Known rows, with every step that occurs
F N G: -1.6 0.2 -2.5 2.3 13.8 4.0 3.6 13.9 -6.8 -4.4 -3.3 7.5 -5.8 6.5 7.5 -18.3 21.6 5.3 -31.7 -4.2 -9.3
P B V N G F: 14.7 -3.0 -47.6 -23.5 21.4 0.4 1.9 -1.0 10.2 0.7 6.9 -16.0 2.1 -8.3 13.2 -65.2 1.5 3.1 -18.4 4.0 9.7
B V N F: 13.0 1.9 -29.2 -17.4 10.2 -1.7 2.6 4.4 -0.6 11.6 16.0 -26.6 0.3 -6.2 1.4 2.2 7.0 4.1 -4.3 -6.2 -35.6
G F N V B P: -7.5 7.4 -27.7 -7.5 25.0 7.0 5.0 5.5 2.2 -13.9 0.6 21.2 -13.5 2.2 14.9 -20.0 17.7 -6.8 4.6 2.4 -33.9
V N G F: -1.4 -0.2 -22.4 -6.8 16.9 1.0 0.9 6.5 -4.6 -5.1 12.8 1.4 -6.3 -3.0 12.6 -9.2 3.2 -0.4 -26.7 -0.8 -2.0
G F N: -6.1 0.7 2.6 -6.7 20.0 2.3 5.2 10.6 -3.5 -11.4 -7.5 9.6 -5.7 8.5 15.9 -45.3 13.3 -1.3 -6.9 0.0 -5.6
M P B: 6.1 -18.6 -3.8 -1.5 2.7 4.8 -1.9 4.2 7.6 -13.6 5.7 32.7 -1.5 -0.6 4.9 -39.7 -14.7 -5.6 -5.1 -0.4 34.5
G F: -3.8 0.3 -1.7 -6.0 12.6 1.6 0.4 3.6 2.1 -9.6 -4.0 6.0 -2.9 1.8 10.9 -19.0 -2.5 -6.7 0.1 3.1 4.6
P B: 6.7 -4.9 -19.4 -2.0 1.6 2.4 1.4 -5.8 9.4 -7.9 1.6 7.9 2.0 -3.4 4.2 -55.2 -0.3 1.9 -4.2 7.9 19.2
T B V N G F: -6.4 -1.9 -40.8 -18.5 22.6 -4.0 -1.5 2.5 6.1 -0.6 15.5 -30.4 0.8 -5.3 4.7 -12.8 1.0 -3.4 -16.0 4.6 5.3
M P: 0.3 -14.0 13.9 0.0 1.5 2.6 -3.2 9.4 -1.1 -6.9 4.4 25.1 -3.2 2.5 1.5 9.5 -14.7 -7.4 -1.3 -7.3 18.7
T M P B V N: 17.0 -16.0 16.3 -9.0 4.1 5.7 -6.4 0.8 3.4 -4.3 17.7 4.4 0.9 -2.7 0.1 -42.8 -10.9 3.9 3.6 1.5 32.6
P M: -7.1 -6.9 30.6 0.0 -12.4 -1.4 1.9 -7.4 -2.6 -6.6 -3.4 7.7 2.3 -1.2 -1.8 -15.3 0.6 2.1 9.0 5.0 14.0
T B V N F G: -4.1 -1.6 -38.0 -12.0 19.5 -2.3 3.8 3.4 4.2 -0.5 27.0 -27.3 -1.6 -5.4 1.0 14.1 2.4 2.9 -21.2 -3.4 -23.7
G F N V B T M: -3.3 4.5 -0.1 13.0 24.4 13.1 0.6 2.7 0.6 -18.5 0.0 12.3 -11.8 5.3 10.3 -32.8 19.0 -5.2 7.6 6.4 -27.7
N V B: -3.2 -1.3 -28.5 1.8 7.5 8.7 0.0 -7.0 4.3 19.7 8.0 -14.5 -4.6 -6.2 0.6 2.2 5.6 -9.5 14.5 6.5 -45.7
N F: 1.6 0.6 -7.5 4.6 4.3 6.5 1.1 8.7 -0.1 -9.5 10.1 10.1 -5.5 -0.1 1.9 9.2 8.6 -4.2 -11.7 -0.5 -25.8
G N V B P: 0.5 6.8 -28.9 -6.4 7.4 9.1 -2.6 3.8 8.1 0.9 -0.2 17.2 -11.3 -6.5 6.6 1.2 4.8 -5.1 15.6 5.5 -28.6
B V N G: 12.4 1.9 -30.3 -19.0 11.8 -3.8 0.2 2.7 -0.8 17.2 8.9 -31.6 2.5 -6.9 1.3 4.6 4.0 7.0 -15.9 -7.0 -14.0
B T M: 7.1 6.4 23.3 23.9 -2.0 4.7 -5.6 -3.6 1.4 -30.9 1.0 19.2 -2.8 2.1 -8.2 15.4 1.0 4.8 4.0 0.6 18.2
F G N V: 1.8 1.4 -3.7 -0.1 16.8 8.1 1.7 8.2 -0.9 10.7 5.4 -5.9 -8.8 -0.7 14.3 5.2 0.6 5.2 -12.6 -5.3 -27.2
B T: 5.0 6.5 -10.6 16.2 1.8 -1.2 0.0 -2.3 3.8 -25.1 -3.8 17.6 -2.0 -0.2 -4.1 18.2 -0.5 2.0 -0.4 -5.0 7.9
G F N V B: -8.7 -0.4 -20.2 -5.4 26.1 9.2 5.1 5.3 -0.4 4.5 -1.3 -2.0 -9.5 3.5 16.6 -44.3 17.8 -8.9 4.5 5.8 -42.0

Rows
14.3 -15.3 8.5 -10.8 17.4 9.6 -7.2 7.5 4.5 -13.0 15.7 11.9 -3.3 -2.0 9.4 -48.2 -9.7 -1.6 -15.0 2.5 36.4 -> T M P B V N G F
-12.6 2.2 -5.9 -7.5 15.9 6.1 6.5 0.3 0.6 -18.7 -1.7 26.8 -11.9 1.2 13.5 -32.1 18.1 -5.4 11.1 6.1 -24.3 -> G F N V B P M
-4.9 -1.6 -22.5 -12.6 8.4 -4.4 -2.3 -3.4 9.7 4.4 5.5 -30.3 6.2 -3.1 -6.1 -4.3 -1.2 -2.7 5.8 5.0 6.5 -> T B V
16.3 -16.6 -27.5 -14.7 19.4 5.0 3.7 10.5 6.1 -6.8 22.2 13.8 -4.3 -4.7 10.6 -22.1 -11.2 1.4 -24.7 -11.6 -2.1 -> M P B V N F G
1.3 0.8 5.2 -4.5 12.2 4.1 2.5 11.6 0.2 -1.3 -4.7 9.0 -6.3 1.7 12.9 -1.2 -5.0 6.9 -18.9 -6.2 -4.9 -> F G N
13.4 -16.9 -30.5 -21.2 22.0 3.3 -1.5 9.5 7.7 -6.8 10.3 11.7 -1.8 -4.9 14.3 -50.4 -12.7 -5.2 -19.7 -3.7 27.2 -> M P B V N G F
-1.2 0.3 -18.0 -2.6 18.4 10.8 2.5 5.7 3.4 14.7 2.1 -2.5 -10.2 -3.0 13.0 0.1 -0.2 -0.8 -6.9 -0.8 -41.5 -> F G N V B
12.3 2.6 -28.4 -16.8 18.6 -1.1 6.0 6.4 -1.4 9.4 18.5 -24.2 -2.3 -5.3 5.7 17.3 4.1 8.1 -20.0 -12.4 -41.8 -> B V N F G
-5.6 0.8 -5.7 -2.8 24.6 6.5 4.2 7.3 -4.5 0.5 2.1 -6.0 -7.8 6.0 17.6 -39.3 18.6 -2.8 -1.1 1.7 -26.4 -> G F N V
10.0 -13.7 -12.7 11.5 4.4 3.9 -2.1 2.4 10.6 -33.8 2.7 47.3 -3.0 -0.9 1.6 -25.5 -15.0 -4.2 -5.4 -4.2 40.9 -> M P B T
4.1 4.9 2.1 15.4 17.0 14.6 -1.8 3.2 4.4 -8.2 3.3 12.7 -12.5 -1.5 7.3 11.4 0.6 2.9 -3.9 -0.2 -27.2 -> F G N V B T M
-7.0 2.3 -14.8 -0.5 -3.0 5.3 1.7 -12.0 4.8 -5.6 7.6 17.4 -7.3 -8.9 -2.7 16.8 5.7 -5.4 21.2 6.7 -27.0 -> N V B P M
0.1 8.0 -25.7 -4.8 17.0 9.2 2.6 6.5 6.2 -4.0 3.6 21.8 -14.1 -4.6 11.6 23.9 -0.8 1.2 -6.8 -4.0 -34.5 -> F G N V B P
-9.1 1.6 -6.2 -0.7 4.6 5.1 6.7 -3.4 -1.6 -8.0 2.4 19.4 -9.9 -0.7 3.1 -15.5 23.1 1.3 11.4 3.9 -33.6 -> F N V B P M
16.3 -15.3 25.9 -5.7 3.1 8.2 -7.7 2.1 7.3 -7.6 6.8 10.6 2.0 -0.1 -1.3 -40.2 -12.0 -0.3 6.6 2.6 36.7 -> T M P B V
1.6 -0.6 -21.8 -1.4 6.6 -0.5 0.2 4.0 -6.4 2.8 16.0 -4.2 -3.6 -4.6 3.6 5.8 5.4 5.2 -27.0 -2.9 -5.3 -> V N G
2.6 -0.5 -19.9 0.0 4.5 2.0 3.0 5.8 -5.6 -3.8 23.8 0.7 -6.2 -3.6 3.8 3.2 9.5 1.9 -14.2 -2.3 -28.9 -> V N F
2.8 0.5 -5.1 -1.3 7.2 7.6 -3.5 6.0 0.7 14.9 1.6 -10.5 -5.7 -2.2 9.3 -17.4 6.3 -0.3 9.4 4.0 -19.3 -> G N V
0.0 -6.5 9.3 19.4 14.7 14.5 -1.8 5.9 -2.8 -12.4 7.3 22.8 -11.8 5.1 1.1 -8.7 13.2 -4.0 6.8 -1.4 -24.5 -> F N V B T M P
-8.0 2.1 -4.4 -6.2 -9.9 0.2 3.0 -8.1 7.4 -22.7 -4.7 40.1 -5.2 -6.5 -4.6 9.9 -0.8 -3.9 15.3 5.7 0.0 -> V B P M
2.4 4.8 -25.7 9.1 19.8 10.1 2.4 4.1 6.1 -3.3 -0.8 10.8 -11.7 -3.3 10.2 13.9 -0.6 0.6 -7.3 -4.4 -36.2 -> F G N V B T
-2.2 7.4 -28.9 -6.7 0.3 1.5 1.6 -2.1 9.4 -17.2 -2.4 33.6 -6.9 -5.2 -3.2 22.6 -1.4 -5.8 8.0 1.4 -10.4 -> V B P
-4.0 6.3 -28.2 -0.9 13.6 6.5 4.9 2.1 0.4 -2.8 4.4 14.9 -11.2 0.2 4.6 -4.0 22.6 -0.4 5.0 0.0 -43.6 -> F N V B P
0.9 4.1 -36.7 15.3 8.9 7.4 0.1 -8.7 6.9 -0.4 5.0 -0.1 -6.3 -6.7 -2.9 16.5 5.2 -7.8 14.0 2.6 -39.6 -> N V B T
13.0 0.8 2.1 19.2 0.1 6.4 -3.6 -9.2 10.6 -35.4 2.7 25.8 -0.5 -1.5 -2.9 -40.9 1.0 6.2 -1.0 8.5 34.6 -> P B T M
3.9 0.4 -1.9 -2.0 6.4 9.0 -1.8 17.3 1.8 -6.8 -0.2 17.2 -8.0 0.6 9.6 -17.2 7.3 -2.8 -8.1 2.0 -17.7 -> G N F
-13.4 5.6 -22.3 0.0 0.5 -4.1 -2.3 -2.0 8.9 -31.8 12.3 23.6 -3.8 -2.5 -6.4 25.8 -0.6 -2.3 -2.2 4.5 24.2 -> T B P
16.0 -17.4 -29.2 -16.5 12.6 2.2 -1.8 6.5 6.6 0.0 12.9 7.0 0.4 -6.2 6.1 -35.0 -11.4 -0.2 -19.8 -5.9 23.7 -> M P B V N G
